Each row was made from one small tree. The marks that hang from a mark follow it in brackets, in the order of their numbers. Every link used is in the known rows. Write each row's tree.
(in the rows, 128 means zero)
Known rows
K615{K667{K364{K320} K479 K638}}: [108 124  90 162 214 106 103 135 126 100 163 137 109 154 116  90 127 203
 110 120 153 121 129 122 176 118 201 107 105 131 141  88 139 138 145 142
 130 101 114  58  65 107 180 132  86 175 160 117 165 117 102 159 137 102
 141 134 105  94]
K320{K364 K479 K638{K667{K615}} K841}: [103 174  93 115 121  69  84 155 163 102 205 132 205 183 142  94 134 222
 126 106 153 164 152  85 232 113 206  84 135 165 188 139  95 121  67 163
  90  22  92 113  18 110 168 108  91 118 202 148 170 164  80 169 143 121
 114 126  99 110]
K216{K615{K667{K364{K320{K479 K841}}}}}: [119 109 107 131 148 119  92 128 123 127 140 134 148 109 125 105 138 157
 149 136 130 106 132 127 156 119 146 111 115 123 165  97 136 139 133 123
 121 108 120  66  94 122 137 118 110 153 149 135 134 136 114  77 117 114
 133 127 116 133]
K667{K364{K320} K615}: [118 105 110 135 164 122 113 124 146 115 148 135 163 132 136 115 135 124
 125  98 146 166 145 119 179 126 191 109 140 132 124 104 130 131 134 138
 110 101 108 107 105  95 139 122 104 153 159 114 154 155 103 168 132 122
 135 132 110 111]
K638{K667}: [126 151 135 121 130 120 123 133 140 124 137 131 106 130 138 110 140 158
 135 118 125 124 123 126 116 116 134 118 120 127 152 126 120 123 135 132
 123  94 142 112 112 121 138 123 126 125 110 113 140 125 124 142 131 128
 126 128 126 126]
K320{K638 K841{K667{K364 K479}}}: [109 157  98 132 191  90  82 133 146  92 190 133 139 169 135 106 131 167
 121 117 161 141 139  95 208 118 199  85 110 144 164 110 132 116  81 160
 117  59 100 131  42 107 173 123  94 114 203 170 175 149  85 140 147 123
 130 119 114 120]
K87{K216{K615{K667{K364 K479 K638{K320}}}}}: [119  95 117 115 161 132 118 122 107 131 130 133  87 134 121 117 143 146
 128 157 127 113 116 150 113 123 123 120 108 117 129  94 140 143 144 116
 143 147 100 109 114 121 142 128 121 142 136 115 137 109 131 161 129 117
 129 147 123 116]
K667{K364{K320{K841}} K479 K615 K638}: [104 119  75 148 212 103 101 113 140  93 184 141 163 172 130 101 129 166
 100 108 168 160 149 102 225 119 252  97 143 147 122 124 144 135 127 150
 113  80  63 111  53  76 176 126  67 165 208 112 181 155  79 192 150 110
 137 136 101  86]
K615{K667{K364 K479 K638{K320}}}: [107 113  87 153 229 108 111 136 116  97 167 135  86 156 112  91 130 218
 106 121 149 136 129 124 171 111 190 106 107 132 138  86 146 133 144 136
 135  89 106  59  67 111 175 133  91 166 157 113 173 114 106 153 140 104
 140 139 107  88]
K364{K320{K479 K638{K667} K841}}: [112 178 107 129 117  74  83 143 152  95 182 131 168 153 137 100 146 200
 112 119 150 132 140 101 204 108 201  96 118 153 215 126  99 125 106 150
 108  36 126 100  40 102 160 114  94 134 173 147 166 153  82 138 144 115
 125 105 111 122]
K615{K667{K479 K638{K320}}}: [111 116  99 149 203 111 113 138 114 111 158 132  81 154 111 111 132 203
  99 130 142 122 129 126 160 120 175 122 120 131 140  99 140 134 137 137
 144 100 120  75  78 124 164 130 102 162 149 115 158 111 115 143 134 105
 130 139 111  94]
K216{K615{K667{K479 K638{K320}}}}: [116  97 110 132 177 131 109 128 104 131 137 135  87 122 118 118 137 159
 123 142 130 100 117 138 129 122 145 130 124 122 139 103 145 140 144 112
 143 130 102  87 111 123 138 124 111 157 128 120 143 112 124  97 115 112
 127 139 113 113]
K320{K479 K638{K667{K364 K615}} K841}: [102 160  88 112 148  85  89 142 155 103 196 136 184 181 140  90 143 208
 119 107 154 159 147  98 215 112 199  88 134 158 172 130 119 121  73 153
  96  27  90 119  39 103 178 111  91 119 189 138 171 157  82 185 146 121
 117 129 110 104]
K216{K615{K667{K479}}}: [123  95 120 128 153 139 108 126 113 147 127 133 105 114 121 123 137 131
 148 145 121  92 114 141 122 135 119 132 123 118 129 105 142 143 130 113
 139 149 114  96 125 139 137 123 123 147 119 122 118 119 135  88 105 117
 122 146 118 123]
K479{K667}: [131 130 137 128 127 116 116 137 141 133 138 132  99 149 128 109 125 111
 136 108 128 109 130 127 132  97 141 113 114 131 150 140 109 129 148 131
 127  95 132 103 112 113 139 130 121 128 128 123 143 124 126 160 120 127
 130 121 133 127]
K841{K667}: [130 116 135 138 158 124 108 129 134 124 142 128 113 137 133 128 129 109
 134 117 138 128 138 116 144 126 145 107 117 116 139 118 129 117 108 148
 132 118 142 131 107 128 135 129 125 115 142 156 145 136 122 100 122 130
 127 119 121 142]
K216{K615{K667{K364}}}: [121 100 120 126 155 140 110 127 116 139 119 134 117 102 124 114 134 129
 155 138 122 102 119 141 115 126 113 125 116 115 132  91 145 137 142 114
 127 136 121  80 132 129 128 124 126 147 120 125 124 119 132  95 112 121
 131 138 121 129]
K638{K320}: [125 119 125 124 139 116 127 131 124 111 143 126 101 115 127 128 136 154
 116 124 130 149 129 125 140 111 146 120 127 131 159 111 123 124 144 122
 135  91 130 107 112 120 119 126 124 133 132 122 153 134 117 113 131 124
 131 121 127 126]
K615{K667{K638}}: [117 125 113 148 176 123 116 141 118 125 128 131 109 149 115 117 124 166
 104 134 135 112 133 133 132 129 145 132 119 125 129 112 142 133 131 141
 135 122 136  90 108 126 144 132 121 154 141 123 135 107 129 147 135 113
 132 131 118 108]
K638{K320{K364 K479 K841} K667{K615}}: [111 140 103 111 129  81 103 143 152 100 194 129 157 141 140 103 144 215
 132 102 141 181 156  92 215  99 205  84 143 147 194 130 100 120 108 150
 104  14 111  86  35 109 145 109  99 129 182 118 177 167  89 127 138 120
 120 127 109 118]
K667{K479}: [124 121 112 133 152 123 125 120 128 123 152 131 115 146 124 121 131 154
 133 126 137 125 120 123 154 130 153 119 129 135 120 127 130 135 120 127
 135 128 102 128 104 128 156 128 109 135 136 123 138 130 120 133 123 122
 125 142 122 115]

Which tree is each row?
[111 172 113 129 148  88  86 136 155 102 177 132 155 150 140 116 148 168
 107 115 151 141 137 104 199 120 216 105 135 150 190 121 110 129 115 150
 115  50 117 118  52  96 157 112  97 140 173 128 163 154  86 164 143 114
 124 117 110 112]	K364{K320{K638{K667{K479 K615}} K841}}
[109 192 106 116 152  91  95 141 149  95 169 132 140 151 141  96 139 187
 121 122 145 139 133 106 171 107 174 100 112 149 180 117 123 117 109 148
 106  39 115 114  63 100 158 120 107 118 173 137 166 138  94 170 155 124
 129 117 122 119]	K320{K638{K667{K364}} K841}
[115 128 105 140 175 101  98 132 152 108 163 141 138 171 133  92 124 116
 113  93 154 137 152 110 189  87 221  94 126 141 149 137 119 131 153 149
 110  55 102  90  73  68 156 128  88 153 184 113 179 143  94 204 142 117
 138 117 118 105]	K479{K667{K364{K320{K841}} K615 K638}}
[130 102 142 107 113 144 121 126 115 156 102 129 107 115 124 137 145 107
 144 165 113  99 114 156  85 141  81 138 116 111 126 107 131 144 130 117
 142 174 130 132 147 138 121 125 149 131 117 125 101 110 152 145 119 124
 121 143 132 137]	K87{K216{K615{K667}}}
[116 109  99 146 206 105 102 131 123  89 177 136 110 162 129  95 128 172
 107 105 159 151 147 107 182 101 195  80 105 126 153 105 140 111 117 150
 125  74 109  98  66 101 155 134  90 130 170 157 193 136  94 117 137 122
 138 115 104 119]	K841{K667{K364 K638{K320{K479}}}}
[121 141 106 150 139  88  85 129 139  96 174 131 165 152 131 115 133 162
 112 122 157 130 155  96 211 113 212  90 119 134 189 134 117 124 108 159
 119  70 126 109  45 104 153 123  90 136 193 160 166 156  88  94 139 116
 133  99 111 136]	K364{K320{K479 K841{K667{K638}}}}
[126  99 126 117 119 129 110 127 118 141 123 132 129 123 125 118 147 139
 146 153 123 108 122 147 121 130 114 116 108 115 146  94 124 145 133 121
 131 150 120 106 114 129 138 123 127 141 129 131 119 122 132 142 119 119
 128 138 123 132]	K87{K216{K615{K667{K364{K320{K479}}}}}}
[112 127  94 139 193 110 124 129 118  85 156 135 108 143 126  95 124 182
  94 118 149 156 136 120 157  96 180 106 111 137 139 104 142 119 156 129
 120  79  95  90  95  90 143 135  95 148 156 117 185 122  99 153 152 119
 144 120 114 101]	K667{K364 K638{K320}}
[123  97 124 111 127 131 116 128 106 142 123 131 108 134 120 126 146 146
 122 161 123 109 122 151 110 126 108 126 115 118 141 110 130 142 132 118
 142 149 114 118 120 130 130 126 130 136 131 126 126 111 137 143 124 118
 122 139 123 123]	K87{K216{K615{K667{K638{K320{K479}}}}}}
[113 156  94 148 177 100 105 124 133  80 157 136 149 141 130  95 123 171
  99 123 156 141 144 107 181 101 209 100 108 137 156 118 136 126 151 146
 110  76 103  91  74  80 150 133  86 153 187 129 175 136  88 153 159 115
 148 108 115 115]	K667{K364{K320{K841}} K638}
[111 143 106 116 159  87 105 135 151  98 194 130 126 137 141 109 144 204
 133 106 143 179 144  93 208 103 216  90 142 145 178 122 109 124 121 146
 115  23 103  94  39 106 153 112  97 134 180 106 179 161  91 137 141 117
 121 136 110 112]	K638{K320{K364 K841} K667{K479 K615}}
[112 152  94 137 149  86  93 135 146  87 179 134 176 145 133  91 134 192
 119 114 155 148 142 103 208 106 203  89 109 149 179 105 117 124 116 144
 103  57 106  88  53  98 162 122  88 140 183 148 170 153  82 143 146 117
 137 112 112 118]	K667{K364{K320{K479 K638 K841}}}
[115 101 101 136 191 135 106 124 108 129 138 139 106 132 121 103 131 155
 133 138 135  97 117 138 132 126 145 121 116 123 120  97 152 140 140 118
 133 138  91  82 111 117 150 128 104 158 135 120 142 114 121 116 117 114
 132 144 110 109]	K216{K615{K667{K364 K479 K638}}}
[114 116 101 132 170 114  99 131 112 119 151 133 113 123 121 113 131 174
 128 144 134 110 128 123 158 117 160 118 121 128 154 110 137 138 138 126
 133 104  99  78  83 120 137 123 105 153 160 127 148 124 113  86 124 110
 130 134 111 119]	K216{K615{K667{K479 K638{K320{K364 K841}}}}}
[115 106  98 125 164  95 100 128 137  98 187 129 148 143 132 114 139 176
 122 107 150 174 159  97 215 106 200  82 133 135 174 116 128 115  99 149
 120  44 111 102  54 113 148 118  99 124 193 146 179 165  91  99 135 121
 127 119 117 126]	K638{K320{K479 K841{K667{K364 K615}}}}
[116 118  95 133 157 104  92 126 137 114 180 134 182 179 130 121 129 152
 116 116 157 147 168  93 213 125 202  92 144 135 145 155 135 121  70 166
 118  79 100 140  56 113 159 122  96 119 211 158 161 159  97 122 137 122
 119 121 114 124]	K320{K479 K841{K667{K615 K638}}}
[128 100 136 112 126 142 120 122 114 154 113 130 100 125 122 134 145 117
 146 163 117  97 111 154  99 142  94 133 117 113 121 107 131 148 128 117
 146 175 115 131 134 140 136 125 138 134 122 122 106 111 147 144 117 122
 120 151 129 130]	K87{K216{K615{K667{K479}}}}
[112 107  93 132 192 121 100 124 109 115 150 137 104 122 121 104 134 175
 130 141 138 110 126 127 153 113 162 114 116 126 146  94 153 137 144 120
 133 100  91  73  89 112 147 125 100 157 159 121 155 122 111  96 127 110
 134 136 115 111]	K216{K615{K667{K364 K479 K638{K320{K841}}}}}
[118 123  99 130 131  88  88 139 152 111 191 128 205 161 137 116 125 165
 149 105 154 165 168  80 239 121 204  76 137 139 161 143 111 121  61 173
 103  63 105 122  32 124 155 117  97 115 219 169 159 175  93 107 132 125
 121 123 105 138]	K320{K364 K479 K841{K667{K615}}}
[121 108 121 130 155 139 110 128 107 141 114 134 109 121 121 122 133 127
 127 146 124  88 124 143 106 130 116 141 123 117 127 112 146 138 141 117
 135 145 119  96 134 126 125 127 125 149 123 124 123 111 134  97 117 118
 128 132 118 121]	K216{K615{K667{K638}}}
[112 121 103 132 174 113  85 129 125 118 153 136 128 119 126 107 140 161
 142 138 137 103 120 126 165 122 163 112 113 129 162  87 136 140 129 123
 124 102 105  76  83 114 152 118 103 155 154 132 144 132 106 104 120 111
 132 132 112 118]	K216{K615{K667{K364{K320{K638 K841}} K479}}}
[118  94 108 149 207 115  94 120 147 110 178 136 130 154 136 113 137 121
 137  91 159 156 145 105 205 128 216  84 129 124 130  98 134 125 106 154
 124  96 106 117  68 105 165 124  92 140 172 145 172 160  95 139 123 121
 131 134 103 120]	K841{K667{K364{K320} K479 K615}}
[124 104 128 115 141 140 119 122 109 148 115 133  99 138 120 130 143 124
 128 165 123  95 114 153 100 138 106 135 116 116 116 114 137 147 131 119
 144 174 107 133 129 130 141 128 131 139 130 122 115 105 143 158 124 120
 123 149 126 122]	K87{K216{K615{K667{K479 K638}}}}
[110 115  88 155 222 116 112 136 121 109 158 137 102 162 114  91 124 201
 111 123 148 122 127 125 163 120 180 111 109 130 118  95 148 135 132 140
 131 111 105  72  77 116 181 134  93 163 155 116 158 111 113 168 136 106
 138 144 109  90]	K615{K667{K364 K479 K638}}
[121 119 111 150 197 118 105 123 124 111 166 134  98 173 127 115 125 138
 114 117 155 122 134 111 166 126 185 102 118 125 125 127 140 121 106 151
 139 118 106 137  81 115 161 134  97 127 162 152 167 126 108 126 130 123
 129 128 108 119]	K841{K667{K479 K638}}
[119 163 124 112 136  97 113 132 139  98 160 127  99 111 138 113 148 191
 125 124 129 151 134 110 151  96 167 104 123 132 198 119 117 118 144 136
 125  35 140  92  77 111 133 118 120 126 149 112 165 141 105 112 145 122
 129 114 132 132]	K638{K320{K841} K667}
[119 142 108 127 174 113 118 125 142 109 166 136 101 143 136  85 140 193
 144 108 138 136 116 118 148 109 169  95 108 132 141 108 126 127 135 129
 119  81 108  94  82 113 174 125  99 135 126 107 162 129 107 161 131 122
 131 142 118 112]	K638{K667{K364 K479}}
[110 167 104 123 124  77  96 160 150 103 191 132 167 177 138  83 133 229
 127 103 147 143 130 103 195 107 176  88 110 158 184 123  89 120  85 148
  97  50 104 101  40 118 168 115  94 120 150 149 171 140  90 167 131 123
 119 126  95 110]	K320{K364 K479 K638{K667}}
